Every row comes from one small tree of marks. The marks that hang from a mark follow it in brackets, in alphabetical order. Every link used is in the known rows. Which tree was each row made from?
Known rows:
vofu(remapa): [-0.27 -1.20 -0.65  0.09 -0.39 -1.23  0.23  0.55  0.29 -0.61  0.37  2.95
  0.69  1.39 -0.04 -0.88 -0.08  1.73  0.24 -0.70 -0.92  1.91]
remapa(peko(zozupi) vofu(gorep)): [ 0.99 -0.38  0.10 -0.32  1.28 -0.86 -0.54  0.77  0.24 -1.84 -0.47  0.69
  1.58 -1.06  1.38  0.42  0.12 -1.32 -1.06 -2.44  0.04  0.00]
pigum(gotuva peko(dodu remapa(vofu(gorep)) zozupi(meso))): [-0.90  0.71  0.47 -0.49 -0.97 -0.17  0.68  0.65 -0.11 -0.03 -0.76 -0.64
  0.63 -0.76  1.79 -0.91  0.39  2.05 -0.41 -0.02  0.05 -2.38]
zoko(meso(zozupi(peko(pigum remapa(vofu(gorep)))))): [-1.10 -0.28 -0.35 -0.12  1.42 -0.26  0.71 -0.67 -0.94  0.38  0.57  0.73
  1.02  0.39  1.17 -0.98  0.71  0.08 -1.66  1.65 -0.30  0.22]
peko(dodu remapa zozupi(meso)): [-2.06  0.10  0.30  0.18 -1.24 -0.43  1.55 -2.04 -0.57  2.36  0.60  0.12
 -0.66  0.32 -1.16  1.27  0.22  1.79  2.51 -1.47 -1.38 -2.24]
dodu(peko(remapa) zoko(meso(zozupi))): [-2.12 -0.61  0.52 -0.19  1.12 -1.02  0.57  0.53  0.84  0.31  1.41 -0.63
 -0.04  1.43 -0.34 -2.27 -0.09  0.29 -2.34  3.14  0.08  4.09]
gotuva(peko): [ 0.81  0.19 -0.51 -0.92 -0.23 -0.09  1.14  0.82  0.98 -1.04  1.49  0.81
  0.47  0.53 -0.46 -4.13  0.25  0.88 -0.88 -0.89  0.64  2.62]
gotuva(peko(dodu(zoko) pigum remapa(vofu(gorep)) zozupi)): [ 0.21  1.90 -0.84 -0.25 -0.69 -0.05 -1.84  0.77 -1.43 -0.45  0.31  0.94
 -0.13 -0.67 -0.38 -1.24 -0.44 -0.48  0.99 -0.01  0.17 -0.35]
pigum(peko(remapa(vofu(gorep)) zozupi(meso))): [-1.57  0.19  0.10  0.04 -0.69 -1.39  1.05 -0.68  0.09 -0.77  0.35  0.57
  0.65 -0.20  1.64 -2.27  0.35  2.02 -0.75 -0.70 -0.38 -1.20]
gotuva(peko(dodu pigum remapa zozupi(meso))): [-0.55  1.78 -0.75 -0.06 -1.30  0.14  0.61 -1.34 -0.50  0.54  1.01  0.14
 -0.70 -0.27 -0.64 -2.09  0.13  0.65  1.71 -0.51  0.50 -1.83]
zoko(meso(zozupi(peko(dodu gotuva pigum remapa)))): [-1.12 -0.24 -0.31 -0.07  0.64  0.36  1.22 -1.39 -0.58  1.28  0.56 -0.18
  0.35  0.50  0.15 -0.56  0.51 -0.08 -0.70  1.41 -0.13 -0.39]
zozupi(meso peko(gotuva pigum remapa)): [ 0.57  0.54 -0.40  0.81 -0.71  0.54  2.70 -2.39  1.14 -0.49 -1.53  0.49
 -1.48  0.32  1.17  1.68  1.11 -0.73  1.58  0.61  0.49 -2.94]
remapa(peko(dodu(zoko(meso)) pigum(gotuva)) vofu(gorep)): [ 2.99 -0.17 -0.14 -0.51  1.58  1.20 -3.09  1.57 -0.45  0.01 -1.14 -0.35
  0.38 -1.34  1.55  2.08 -0.04 -1.86 -1.18  0.57  0.58  0.92]
dodu(peko(gotuva pigum zozupi) zoko): [ 1.25 -0.24  0.51  0.76  1.34  0.15 -1.47  0.99  0.77 -1.46  0.07 -0.86
 -0.85 -0.06 -1.19 -0.88 -0.70 -0.90 -0.33  0.99  0.35 -0.14]
pigum(gotuva peko(dodu(zoko(meso)) remapa(vofu) zozupi)): [-0.52  0.21  0.68 -0.74 -0.49 -0.51 -0.04  1.02 -0.56  0.20 -0.02 -1.35
  0.56 -0.73  1.07 -0.90 -0.19  1.59 -1.04  1.22  0.07 -0.18]
dodu(peko(gotuva zozupi) zoko): [ 0.27 -0.50  0.70  0.05  1.22 -0.20 -0.07  1.27  1.46 -1.49  0.20 -0.62
 -0.32  0.40 -1.10 -1.40 -0.52 -0.66 -0.81  0.54 -0.03  0.88]
peko(dodu(zoko) gotuva pigum remapa(vofu)): [ 3.11  0.03 -0.11  0.75 -0.63  1.07 -3.89 -0.21 -1.37  1.43 -1.85  0.59
 -1.62 -0.99 -1.67  3.73 -1.00 -1.59  2.25  0.58 -1.50 -1.17]
peko(dodu(zoko(meso)) pigum remapa zozupi): [-0.33  0.29 -0.10  0.87 -0.55 -0.07 -2.33 -0.95 -2.18  2.17  0.68 -0.77
 -1.13 -0.40 -1.70  1.88 -0.80  0.76  2.24  1.14 -0.89 -0.76]
meso(zozupi(peko(dodu(zoko) gotuva pigum remapa))): [-2.63  0.27 -0.09  0.78 -0.64  0.24  0.60  0.02 -0.84  0.06 -0.43  0.43
  0.27  0.78 -0.87  2.34 -0.05 -0.60  0.61 -0.71 -0.10 -0.78]
meso(zozupi(peko(gotuva remapa(vofu)))): [-2.58 -0.21  0.18  0.33 -0.15 -0.81  1.96 -0.19 -0.26 -1.03 -0.33  1.22
  1.13  0.77 -0.21  1.29  0.33 -0.60 -0.33 -1.48 -0.45 -0.66]
zozupi(peko(gotuva pigum remapa)): [ 1.15  0.34 -0.48  0.91 -1.44  0.10  0.78 -0.50  0.68 -1.64 -1.62  0.45
 -0.65  0.33  0.20  1.25  0.20 -1.23  1.33 -0.28  0.70  0.06]
dodu(zoko(meso(zozupi(peko(gotuva pigum remapa))))): [-0.42 -0.87 -0.06  0.11  1.26 -0.18 -0.07  0.30 -0.47  0.51  0.44 -0.14
 -0.16  0.54 -0.41  0.54 -0.07  0.09 -0.96  2.58 -0.56  1.59]
remapa(peko(dodu) vofu(gorep)): [ 1.63 -0.42 -0.16 -0.82  0.60  0.63 -1.44  1.00  0.42 -0.18 -0.68  0.74
  0.98 -0.49  1.13  1.19  0.15 -1.55 -0.91 -2.19  0.11  1.87]

Which tree is each row?
[ 1.09  0.30  0.05 -1.10 -0.34  0.38  0.56  1.78  0.48  0.10  0.06 -0.68
  0.15 -0.03 -0.11 -1.84  0.17  1.06 -0.64  1.60  0.55  2.08] | pigum(gotuva(peko(dodu(zoko(meso)) remapa)))
[ 0.60  0.96 -0.17  1.42 -1.36  0.92 -0.79 -2.73 -1.04  1.87 -1.52 -0.43
 -1.82 -1.26 -1.53  2.51 -0.22 -0.07  4.05 -0.73 -1.15 -6.51] | peko(dodu gotuva pigum remapa zozupi(meso))
[ 0.63 -0.22  0.28  0.28  0.08  0.71  0.63 -1.00  0.48  0.84  0.30 -2.07
 -0.40 -0.83 -0.12  1.49  0.21  0.04  0.90 -1.57  1.24 -1.87] | remapa(peko(dodu pigum(gotuva) zozupi(meso)))
[ 1.91 -0.76  0.69  0.35  0.82  0.37 -0.59  1.02  1.38 -1.05  0.79 -0.64
 -0.21  0.59 -0.39 -2.33 -0.01  0.60 -1.32  0.16  1.13  2.18] | dodu(peko(pigum(gotuva)))
[ 1.86 -1.16  0.33 -1.02  0.81  0.14 -0.28 -0.42  0.52  0.56  0.58  0.10
  0.53 -0.29  0.18  1.37  0.03 -1.52 -0.83 -2.61  0.17  2.18] | remapa(peko(dodu) vofu)
[-0.77  0.59 -0.20 -0.22 -1.01  1.02  3.17 -1.62  1.27  0.81 -1.50  0.31
 -1.52  0.90  0.80  2.59  0.95 -0.88  1.60  0.76 -0.06 -1.54] | zozupi(meso peko(dodu(zoko) gotuva remapa))
[-0.59  1.09 -0.40 -1.07 -0.27  0.51  1.89 -0.62  0.24  0.43  1.70  0.34
 -0.02  0.16 -0.46 -2.97  0.42  0.86  0.56 -1.32  0.32 -1.18] | gotuva(peko(dodu zozupi(meso)))
[ 2.80 -0.22  0.05 -0.17  1.54  0.61 -1.85 -1.10 -0.61  0.37 -0.53 -0.97
 -0.31 -1.88  0.05  2.43 -0.48 -3.08  0.29 -0.71  0.09 -2.37] | remapa(peko(dodu(zoko(meso)) gotuva pigum zozupi) vofu)
[ 1.91 -0.16 -0.15  0.36  1.39 -0.50 -1.97  0.47 -0.41 -1.80 -0.57  0.51
  1.06 -1.58  1.26  0.96 -0.02 -1.53 -0.60 -2.01  0.39 -0.95] | remapa(peko(pigum zozupi) vofu(gorep))
[-0.12 -0.11  0.82  0.78  0.50 -1.01 -1.06  1.51  0.38 -1.28  0.38 -1.08
 -0.60  0.26 -0.88 -0.59 -0.63  0.36 -0.46  1.83  0.58  1.79] | dodu(peko(pigum(gotuva) remapa zozupi) zoko)
[-1.22 -1.04  0.63 -0.56  2.25 -0.24  0.46  0.88  0.94  0.21  1.93 -0.72
  0.21  1.48 -0.28 -2.62  0.05  0.23 -3.00  2.75  0.21  3.79] | dodu(peko zoko(meso(zozupi)))
[-0.61 -0.24 -0.74  0.41 -0.66 -0.71 -0.54  0.51 -0.09 -0.44 -0.31  0.94
  0.34  0.20  0.26  1.16 -0.46  0.27  1.01 -0.43  0.42  0.20] | vofu(remapa(peko(dodu(zoko) pigum(gotuva) zozupi)))
[-1.57  0.22 -0.13 -0.07 -1.65  0.31 -0.07 -0.09  0.27  1.05 -0.42 -0.89
 -0.11  0.23  0.02 -1.34 -0.37  0.95 -0.44  0.76 -0.22  0.61] | pigum(peko(dodu(zoko(meso(zozupi))) gotuva remapa))
[-0.86  0.13  0.00 -0.35 -0.98  0.12 -0.49 -0.24 -0.17  0.88 -0.37 -0.27
  0.06 -0.09  0.39 -0.91 -0.34  0.23 -0.79  0.61 -0.57  0.16] | pigum(peko(dodu(zoko(meso(zozupi))) gotuva remapa(vofu)))
[ 1.78  0.37 -0.46  0.29 -0.81  1.82  0.16 -0.30  0.38 -0.38 -1.11  0.13
 -0.78  0.37 -0.05  1.67  0.10 -1.60  1.37 -0.99  0.76 -0.49] | zozupi(peko(dodu gotuva pigum))
[-3.70 -0.37  0.17  0.43 -0.47 -1.07  2.38  0.02 -0.28 -0.65  0.60  0.92
  1.21  1.44 -0.39  0.68  0.43  0.55 -0.48 -1.50 -0.08  1.05] | meso(zozupi(peko(remapa)))
[ 0.49 -0.19  0.44 -0.32 -0.91 -0.79 -0.06  2.04  0.60 -1.58 -0.99 -0.21
  1.10 -0.38  1.81 -1.93  0.24  2.11 -1.78  0.39  0.37  1.42] | pigum(gotuva peko(remapa(vofu(gorep))))
[-0.35 -0.70  0.33 -0.58  0.95  0.45 -0.39 -0.03 -1.07  2.09  1.68 -0.52
 -0.11  0.24 -1.49  0.60 -0.42  1.04  0.58 -0.02 -1.18  0.18] | peko(dodu(zoko(meso)) zozupi)
